Each row was made from one walk, in order. Every step used is in the known rows, and no mark comes twice. Write each row's walk.
In the rows, zero is written as 128.
Known rows
lupim gele: [186 162 140  93  71 159 144 122 173 114 112 111 109  92  97 125 165 127
  97 155  65 153 184  92  79 138 141 103]
lupo gele lupim mizo: [203 122 131 100  94 163 127  95 161 131 100  82 140 132 106 121 158 137
  96  91  77 165 161 121  71 157 138 144]
gele mizo: [175 173 135 116  90 168 140 107 142 125 115 129 121 106 114 115 163 128
 116 102 102 156 160 135  56 150 147 121]
gele lupim mizo gafan: [240 114 128 119  91 105 111 106 148 124  91 115 140 117 101 122 166 137
  73  63  94 151 139  73  65 152 112 134]
narigaf buri: [185 156 141 115  96 141 125 116 134 152 112 137 102  93 108 117 155 129
 108 154 103 146 184 111 100 139 100 150]
gafan mizo terog: [185 139 150 104  85 116 129 123 159 128 142 115  89  82  97 109 169 129
 120  84  99 140 194 103  90 145 111  94]
lupo gele lupim mizo terog: [181  95 124  96  92 116 121  76 167 137  87  85 135 124  96 124 166 145
  97  91  77 158 183 139  77 154 129 124]
lupo gele lupim mizo buri: [202 112 125 106  93 129 121 107 138 122  79  82 152 128 116 113 150 133
  91  71  91 158 158  97  89 147 154 148]
ritanel lupo gele lupim mizo buri: [209  83 149 104  95 152 118 117 134 124  99  62 141 124 120 103 147 145
 105  72  97 151 162 105 100 154 134 163]
terog mizo: [162 170 124 108  84 166 155  98 148 135 150 106 111 102 110 112 150 136
 122  95  78 152 165 124  75 143 109 113]
lupo gele lupim mizo narigaf: [221 103 129 109  92 151 108 103 151 123 111  65 139 125 101 122 170 128
  97  89  97 158 171 125  67 148 129 130]
lupim mizo: [214 141 138 107  71 157 120 116 150 133 143 106 120 117 102 118 160 128
  89 113  83 149 178  99  78 152 165 131]
gafan mizo buri: [202 152 150 116  87 135 130 153 127 116 133 116 110  87 118  97 154 115
 116  63 116 140 167  70 100 142 144 122]
lupo gele mizo terog gafan: [129 150 122 108  94 104 145  80 152 124  88 109 125 104 110 122 155 120
 142 138  90 159 185 176  82 136 127 109]
gele lupim mizo narigaf: [224 108 122 119  83 141  97 107 144 123 114  91 138 121  94 117 171 137
  82  81  98 148 156  90  45 148 127 126]
gele lupim mizo terog gafan: [190 100 113 113  77  79 104  72 156 128  77 115 143 128  85 118 157 141
  97 105  70 148 158 111  58 144 101 127]
gafan mizo gele lupim: [208 153 154 116 106 127 127 141 149 120  97  94 124 107  97 110 177 127
 121  85  95 159 130  95  81 150 105 115]
gafan mizo: [202 161 154 109  90 164 131 139 151 124 151 114  98  92 105 106 160 120
 123  76 101 149 162  93  85 154 123 119]
lupo gele: [162 164 136  97  85 174 159 116 161 132 130 104 100 100 115 120 160 121
 119 135  92 159 193 132 106 143 125 127]
narigaf mizo buri: [178 149 126 113  93 123 134 124 134 126 115 131 110 106 119 112 160 137
  98 105 131 149 179  98  85 135 142 127]
lupim gele lupo: [181 148 142 102  76 174 127  97 162 116 100 105  96  95  98 131 166 124
  87 167  67 145 170 105  52 139 135  97]
ritanel lupo gele: [175 133 160  96  90 190 149 125 155 133 147  83  87  89 116 110 154 132
 129 132  98 153 200 138 117 149 108 140]
terog gafan mizo: [201 165 144 120  85 131 126 137 140 118 135 126 104  96 104 103 148 106
 134  99  95 149 152 101  84 145 104 128]
gafan mizo narigaf terog: [202 139 146 116  92 112  93 126 152 135 185 110 100  73  95 114 170 115
 138  96 104 139 179 127  78 132 134  88]
desa mizo: [206 161 143 123  85 163 123 114 146 124 135 115 113  97 107 113 153 131
 103  95 104 149 172 138  73 147 136 108]
ritanel lupo gele lupim mizo narigaf: [229  74 152 108  99 170 101 114 149 124 132  46 124 121 104 112 164 138
 109  89 103 152 172 128  76 155 116 141]
gafan mizo gele: [201 170 165 111  93 133 129 156 149 121 136  94 105  89 101 113 179 112
 127 114  99 154 162  98 105 143 141 106]
gele lupo: [173 152 135 115  80 176 123  89 146 132 112 123  83  98 110 118 162 124
  95 138  99 139 170 110  60 141 112 120]
gele mizo terog: [149 151 130 110  86 125 140  88 153 128 103 129 119  98 104 118 172 138
 114 107 103 150 183 141  63 143 130  99]

Write each row's walk
[155 150 140  99  81 120 138  88 172 111  86 112 128  88  97 130 173 136
 109 143  69 154 188 132  52 141 158  77]
lupim gele mizo terog
[162 173 135 107 100 177 153 102 150 125 107 105 122 105 122 120 158 123
 129 115 101 165 172 162  71 150 153 121]
lupo gele mizo
[177 155 122 114  84 160 138 110 143 129 153  86 113  93 108 109 159 128
 120  89  92 144 175 120  67 134 100  95]
terog mizo narigaf
[215 142 152 131 107 101  92 147 112 128 131 114 106  85 100 106 151  99
 137 127 127 136 155 104  91 135  83 132]
terog gafan mizo narigaf buri
[208 150 150 107  75 131 117 137 151 131 127  85 124 113  97 125 178 120
  95 151  82 154 173 107 101 144 177 121]
lupim mizo gele
[152 159 111 110  88 100 134  88 138 148 149 116 136  89 119 112 142 137
 131  98  68 143 168 137  85 123 141 103]
narigaf terog mizo buri
[158 123 142 119 103 120 104  92 140 128 153  86 122  89 112 117 152 118
 169 149 102 151 171 210  77 131 122 117]
ritanel lupo gele mizo narigaf terog gafan
[197 150 143 124 102 104 119 136 141 114  83 106 135 111  94 109 165 116
 136  96  90 159 120  99  82 144  86 125]
terog gafan mizo gele lupim
[212 133 147 114  79 137  99 110 138 132 107  81 111 113  98 126 176 111
  89 163  84 144 158 112  66 145 166 118]
lupim mizo gele lupo
[209 148 133 118 103 101 128 117 148 126 124 136  95  93 108 124 171 131
  93 103 126 153 169  99  84 140 102 115]
narigaf mizo gafan
[179 159 133 113  92 135 141 117 159 130  74 110 127 114  95 118 181 140
 105 134  85 160 158  94  85 140 100 124]
mizo gele lupim
[145 159 124 113  97 112 111  66 152 155 132  88 111  90 102 131 163 129
 136 160  55 146 156 177  63 127 136  79]
narigaf terog mizo gele lupo
[215 145 140 129  85 155 106 123 139 115 144  95 110  90 101 111 162 119
 102 103 124 140 183 127  61 136 129  91]
desa mizo narigaf
[172 162 120 113 103 136 146  95 153 132  89  86 141 116 101 116 166 145
 120  99  70 163 139 122  69 143  90 110]
terog mizo gele lupim
[159 163 130 114  92 147 133  89 140 135 115  80 106 100 107 120 163 123
 120 149  77 147 151 139  63 135 123  97]
terog mizo gele lupo
[212  89 155 102  99 173 120 105 156 129 117  62 124 124 108 115 153 145
 109  87  88 159 165 134  82 166 122 156]
ritanel lupo gele lupim mizo
[216 121 130 112  85 151 113  98 152 130 100 107 141 133  97 117 161 145
  85  84  80 155 150  98  49 156 129 143]
gele lupim mizo
[194 145 148 117 105 130 108 121 137 115  90 103 134  84 102 130 167 118
 114 166 103 150 169 128  54 135 144 103]
lupim gele mizo narigaf buri
[155 144 122 106  69  96 134  98 154 133 105 135 101  94  96 115 158 128
 114 143  84 142 194 117  94 126  89 109]
mizo terog gafan
[176 117 150 102 100 185 148 106 160 131 112  84 106 110 112 110 154 147
 124 104  94 158 173 134  95 155  72 150]
ritanel lupo gele lupim
[182 156 134 122  89 163 125 115 137 116 128 111 120  97 112 112 172 121
 113 105 118 149 166 126  46 139 142 105]
gele mizo narigaf
[153 174 126 106  93 100 127  94 160 155 157  94 127  89 100 126 165 130
 141 150  51 156 174 163  99 125 140  89]
narigaf terog mizo gele
[189 157 141 111  85 154 125 122 157  97 113  94 133  92 100 126 177 120
 108 140  90 154 173 117  43 136 163  83]
lupim gele mizo narigaf
[186 164 136 113 106 132 151 108 146 119 106 107 121  89 122 123 165 115
 120  92 110 160 155 138  88 144 128 115]
lupo gele mizo gafan
[165 153 114 128  89  91  97  89 136 130 134 130 135  90 102 120 160 116
 144 142  95 150 164 171  47 122 138  99]
gele mizo narigaf terog gafan
[150 149 129 105  77  92 135  86 163 106  73 123 137  95  95 127 160 124
 118 165  68 153 166 137  55 133 139  84]
lupim gele mizo terog gafan
[173 154 135 114 100 169 139 114 143 117 116  86 120  98 118 120 170 115
 130 118 116 159 181 156  67 137 147 110]
lupo gele mizo narigaf
[176 144 124 113  78 118 107 103 157 145 157 120 103  76  97 120 173 127
 120 139  94 141 197 133  83 121 129  95]
mizo narigaf terog
[190 160 127 113  92 122 154 109 144 128 137 109 111  83 115 113 154 126
 113  77  86 148 154  99  86 138  83 106]
terog mizo gafan
